Known rows, with every step that occurs
E/A/D/Q/L: [-0.962  0.698 -4.356  3.801  2.121  3.428  6.431 -0.519  3.237  1.199
 -1.031 -1.855 -3.207  0.756  1.406  0.587  4.151  2.078 -0.430  1.623
 -3.003  2.819]
S/T: [-0.831  1.554 -1.588  2.956 -2.733  0.796 -1.732  1.810 -1.088  0.648
 -3.511 -1.447 -1.471  1.049  0.201  0.136  2.732 -0.295  3.209  2.489
 -0.630 -0.535]
W/F/E/T/D/Q: [ 0.576  1.379 -1.605  0.606 -3.017 -0.040  4.334  0.599 -1.316 -0.364
 -2.228 -1.634 -0.815  3.068  1.423  2.816 -0.356  1.806 -1.757 -0.301
 -0.354  1.766]
E/T: [-0.471 -0.651 -0.771  2.573 -2.144 -0.864 -0.780 -0.744 -3.109 -0.800
 -3.435 -0.210 -0.956  3.410  3.159  0.503  0.261 -0.086 -1.236  1.462
 -0.723  2.536]
S/D/A/E/T: [-1.168  0.064 -3.442  2.032 -2.364 -0.930  1.368  0.971 -3.453 -0.823
 -2.175 -3.886 -3.006  4.762  1.129 -0.581 -1.180 -1.296 -0.787  2.468
 -0.475  2.730]
S/D/A/E: [-1.800  1.058 -5.117  1.031  0.111 -0.845  3.771  2.612 -0.364 -0.649
 -0.028 -6.174 -3.581  3.210 -2.791 -1.244 -2.961 -1.516  1.157  1.934
 -0.944  0.267]
T/E/A: [ 2.050 -0.568 -2.017 -0.501  0.988 -0.710  1.930 -0.187 -1.852 -0.009
 -2.611 -1.178 -0.894  4.367  2.153  0.806 -1.392  2.489  1.414 -0.931
  0.402  2.502]
D/A: [-2.150 -1.714 -0.184  2.249 -0.397  0.397  1.427  0.484 -0.240 -1.030
  1.544 -3.695 -2.975  0.725 -2.602 -1.195 -2.335  0.653  1.036  1.196
 -1.233  0.591]
W/F/E: [ 3.360 -0.032 -4.354 -0.089 -1.355 -2.170 -1.186 -0.070  1.189 -3.134
 -2.012 -2.876 -0.032  0.851  1.622 -0.607 -4.570  0.468  0.178 -0.081
  1.735 -0.150]
S/T/D: [-0.176  3.551  1.335  0.087 -2.754 -0.308  0.737  1.780 -3.355  1.379
 -3.965 -1.008 -0.727  1.807 -0.109  1.784  1.244  0.659  2.626  0.393
 -0.323 -1.379]
S/D/A/E/F: [-3.596 -2.179 -5.384  0.484  0.312 -0.743  5.982  1.368 -1.140  1.257
 -1.880 -6.096 -0.861  4.656 -2.199 -2.753 -1.916 -0.817 -0.366  0.906
 -2.506  1.340]
L/Q: [ 0.967 -0.181  0.097  0.702  2.993  1.127  1.961 -2.531  2.037 -0.862
 -0.699 -1.910 -3.051  0.752  2.972 -1.070  1.239  0.926  0.577  1.359
 -2.400  0.680]
T/D/A/E/F: [-3.293 -1.435 -4.374 -0.063  0.640 -0.880  6.609  2.115 -1.095  1.449
 -1.535 -5.792 -0.891  4.585 -1.673 -2.496 -2.911 -0.410 -1.415  0.143
 -2.541  1.351]
S/T/E/A/D: [-0.919  0.840 -2.827  0.706  0.006  0.175  3.115  1.764 -0.634 -0.385
 -3.040 -3.006 -2.125  3.718  2.296  0.210  1.982  0.803  1.442  0.909
 -0.813  4.828]
F/E: [ 2.366 -0.115 -2.636  1.514  0.066 -1.287 -1.310 -0.025  0.573 -1.545
 -0.746 -3.130 -1.179  1.400  0.304 -0.500 -3.803 -0.363  0.827 -0.959
 -0.544  0.524]
A/D/Q/L: [-1.124  0.767 -3.656  4.235  1.568  3.518  5.831 -0.352  4.025  1.024
 -1.112 -1.496 -3.107 -0.087  0.859  0.576  4.346  1.782 -0.823  2.308
 -3.340  2.285]
A/E/T: [-0.362  0.760 -3.890  2.119 -1.223 -1.388  1.009  1.425 -2.463 -0.752
 -3.098 -2.196 -2.044  4.638  3.067 -0.257 -1.361 -1.438 -2.224  1.887
 -0.543  2.826]
A/D/Q: [-3.067  0.546 -3.366  2.895 -0.030  1.472  5.998  1.759  2.340 -0.474
 -0.543 -2.785 -1.972  2.027 -0.069  1.614  1.871  0.738 -1.357  0.861
 -2.895  3.833]
S/T/E: [ 2.503  0.731  0.361  1.137 -3.190  0.814 -1.525  1.720 -0.146  0.321
 -4.445 -0.292 -1.417  1.926  0.858  0.803  2.333  1.723  1.774  2.516
 -0.145  0.495]
E/F/W: [-4.367 -2.167 -5.120  0.629 -0.014 -0.290  3.668  2.285 -1.399 -1.682
 -4.654 -3.285  1.442  2.416 -0.927 -1.591 -2.021  1.544 -0.313 -0.378
 -2.539  1.032]
A/E/F: [-2.781 -1.468 -5.918  0.552  1.327 -1.278  5.606  1.888 -0.056  1.262
 -2.819 -4.407  0.132  4.562 -0.206 -2.412 -2.183 -0.737 -1.840  0.248
 -2.648  1.405]
T/S: [ 2.453  2.147  2.560  1.574 -3.404 -0.177  1.217 -0.351 -1.783  1.391
 -2.905 -0.101 -0.636  0.838  0.689  0.621 -0.554  1.528  1.000  1.230
 -1.239 -0.432]

Rows
[ 2.798  2.663  0.589  1.919 -4.545 -0.793  1.483  0.420 -3.625  1.351
 -3.714 -1.001 -1.777  3.238  2.834  0.267 -0.610  0.247 -0.739  2.117
 -0.814  1.432] | A/E/T/S
[ 4.800  1.688  1.452  1.384 -6.083 -1.052 -0.755 -1.130 -3.503  0.157
 -4.075 -0.651 -0.708  2.042  3.676  0.368 -1.237  1.255 -0.143  1.639
  0.506  1.115] | W/F/E/T/S
[-1.320  1.977 -3.840  0.210  0.607 -1.003  4.680  3.679 -0.419 -0.373
  0.498 -5.619 -3.542  3.146 -2.102 -0.976 -4.300 -0.979 -0.285  0.740
 -0.911  0.361] | T/D/A/E
[-0.902  0.325 -2.821  0.294  1.103 -0.301  3.925  1.192 -0.205 -0.841
 -2.439 -2.812 -1.785  3.767  2.138  0.358  0.657  1.026  0.469  0.226
 -1.028  5.040] | T/E/A/D
[ 2.661 -0.307 -5.449 -0.738  0.706 -2.063  1.039 -0.587 -1.513 -1.767
 -1.677 -3.197 -0.429  3.413  2.763 -0.282 -4.378  1.376  1.764 -1.770
  2.012  1.580] | W/F/E/A
[-3.193 -0.923 -4.529  0.386 -0.474 -0.291  5.742  2.556 -1.549  1.862
 -2.149 -5.916 -1.279  4.517 -1.572 -2.579 -1.517 -0.602 -0.379  0.812
 -2.299  1.035] | S/T/D/A/E/F
[-0.528  0.568 -5.212  0.149  0.894 -1.170  3.261  0.928  0.042 -2.056
 -1.762 -4.227 -1.526  3.159  2.630 -0.474 -1.493  0.212  0.673 -0.405
  0.118  4.518] | W/F/E/A/D
[ 0.412  1.990 -3.158  2.927  0.492  2.728  5.880  0.001  1.440  1.833
 -2.027 -1.361 -3.055  1.397  1.393  1.236  3.029  1.696 -1.395  1.742
 -2.519  1.127] | A/E/T/D/Q/L
[-1.696  0.336 -3.685  1.825  0.282  1.409  6.599  1.612  1.363 -0.092
 -0.830 -2.928 -2.214  3.527  0.960  1.942  1.624  1.794 -0.842  0.182
 -2.043  4.944] | T/E/A/D/Q
[ 0.221  0.505 -3.708  3.287  1.681  3.536  6.172 -0.420  3.385  1.160
 -1.510 -1.484 -3.320  1.014  1.650  0.811  4.427  2.678 -0.554  1.804
 -2.711  3.129] | T/E/A/D/Q/L
[-1.233  2.548 -3.926  0.698 -0.387 -0.437  3.800  4.252 -0.828  0.141
 -0.031 -5.781 -3.890  3.078 -1.977 -1.003 -2.897 -1.217  0.673  1.498
 -0.616  0.088] | S/T/D/A/E
[ 0.337 -0.628  1.472  1.784 -4.765  0.273  0.537 -1.468 -3.947 -0.079
 -0.599 -4.501 -2.931  2.037 -2.410 -0.440 -0.744  0.618  3.283  1.917
 -0.634  0.586] | F/E/T/S/D/A
[-4.453 -0.379 -6.057  0.176 -1.059 -0.025  4.971  4.525 -2.306 -1.008
 -4.145 -5.823 -0.306  3.339 -2.027 -2.056 -2.227  0.786  0.432  0.186
 -2.064  0.753] | S/T/D/A/E/F/W
[ 0.871  2.002  1.531  0.710 -4.332 -0.553  1.182 -1.823 -3.774  1.367
 -4.694 -1.113  0.029  1.904 -1.177  1.541  1.631  0.884  4.020  1.909
 -0.947 -1.326] | T/S/D
[ 1.803 -0.784 -1.606  2.451 -2.369 -1.229 -2.240 -1.025 -2.886 -1.468
 -2.694 -1.771 -1.382  3.415  3.270 -0.079 -1.610 -0.585 -0.963  0.528
 -0.198  2.816] | F/E/T
[ 2.407  2.106  0.983  2.127 -4.762 -0.375  1.703  0.548 -3.729  1.148
 -2.598 -1.980 -2.623  3.007  1.941 -0.248 -0.985  0.365 -0.440  2.357
 -0.795  1.609] | D/A/E/T/S
[-0.990 -0.144 -3.515  2.447 -1.546 -0.803  1.412  1.549 -2.659 -0.967
 -1.440 -3.672 -3.271  4.428  1.715 -0.934 -1.945 -1.271 -1.855  2.186
 -0.615  3.022] | D/A/E/T
[ 2.477 -0.697 -2.855  1.296 -3.357 -1.903 -2.106 -0.957 -2.401 -2.552
 -3.503 -1.537 -0.545  3.124  4.301 -0.111 -2.162  0.039 -1.370  1.087
  1.466  2.405] | W/F/E/T
[ 0.942  1.169 -0.924  2.328 -4.555  0.844  3.444 -1.016 -2.096  1.000
 -2.654 -2.347 -1.320  3.017 -0.292  2.546  1.943  1.182  1.293  1.111
 -1.545  1.425] | F/E/T/S/D/Q
[ 0.786  1.385 -1.758  3.687 -1.017  3.356  4.852 -1.993  1.613  2.283
 -2.489 -0.799 -2.368 -0.033 -0.092  1.403  4.809  2.449  1.333  2.581
 -2.747 -0.065] | T/S/D/Q/L
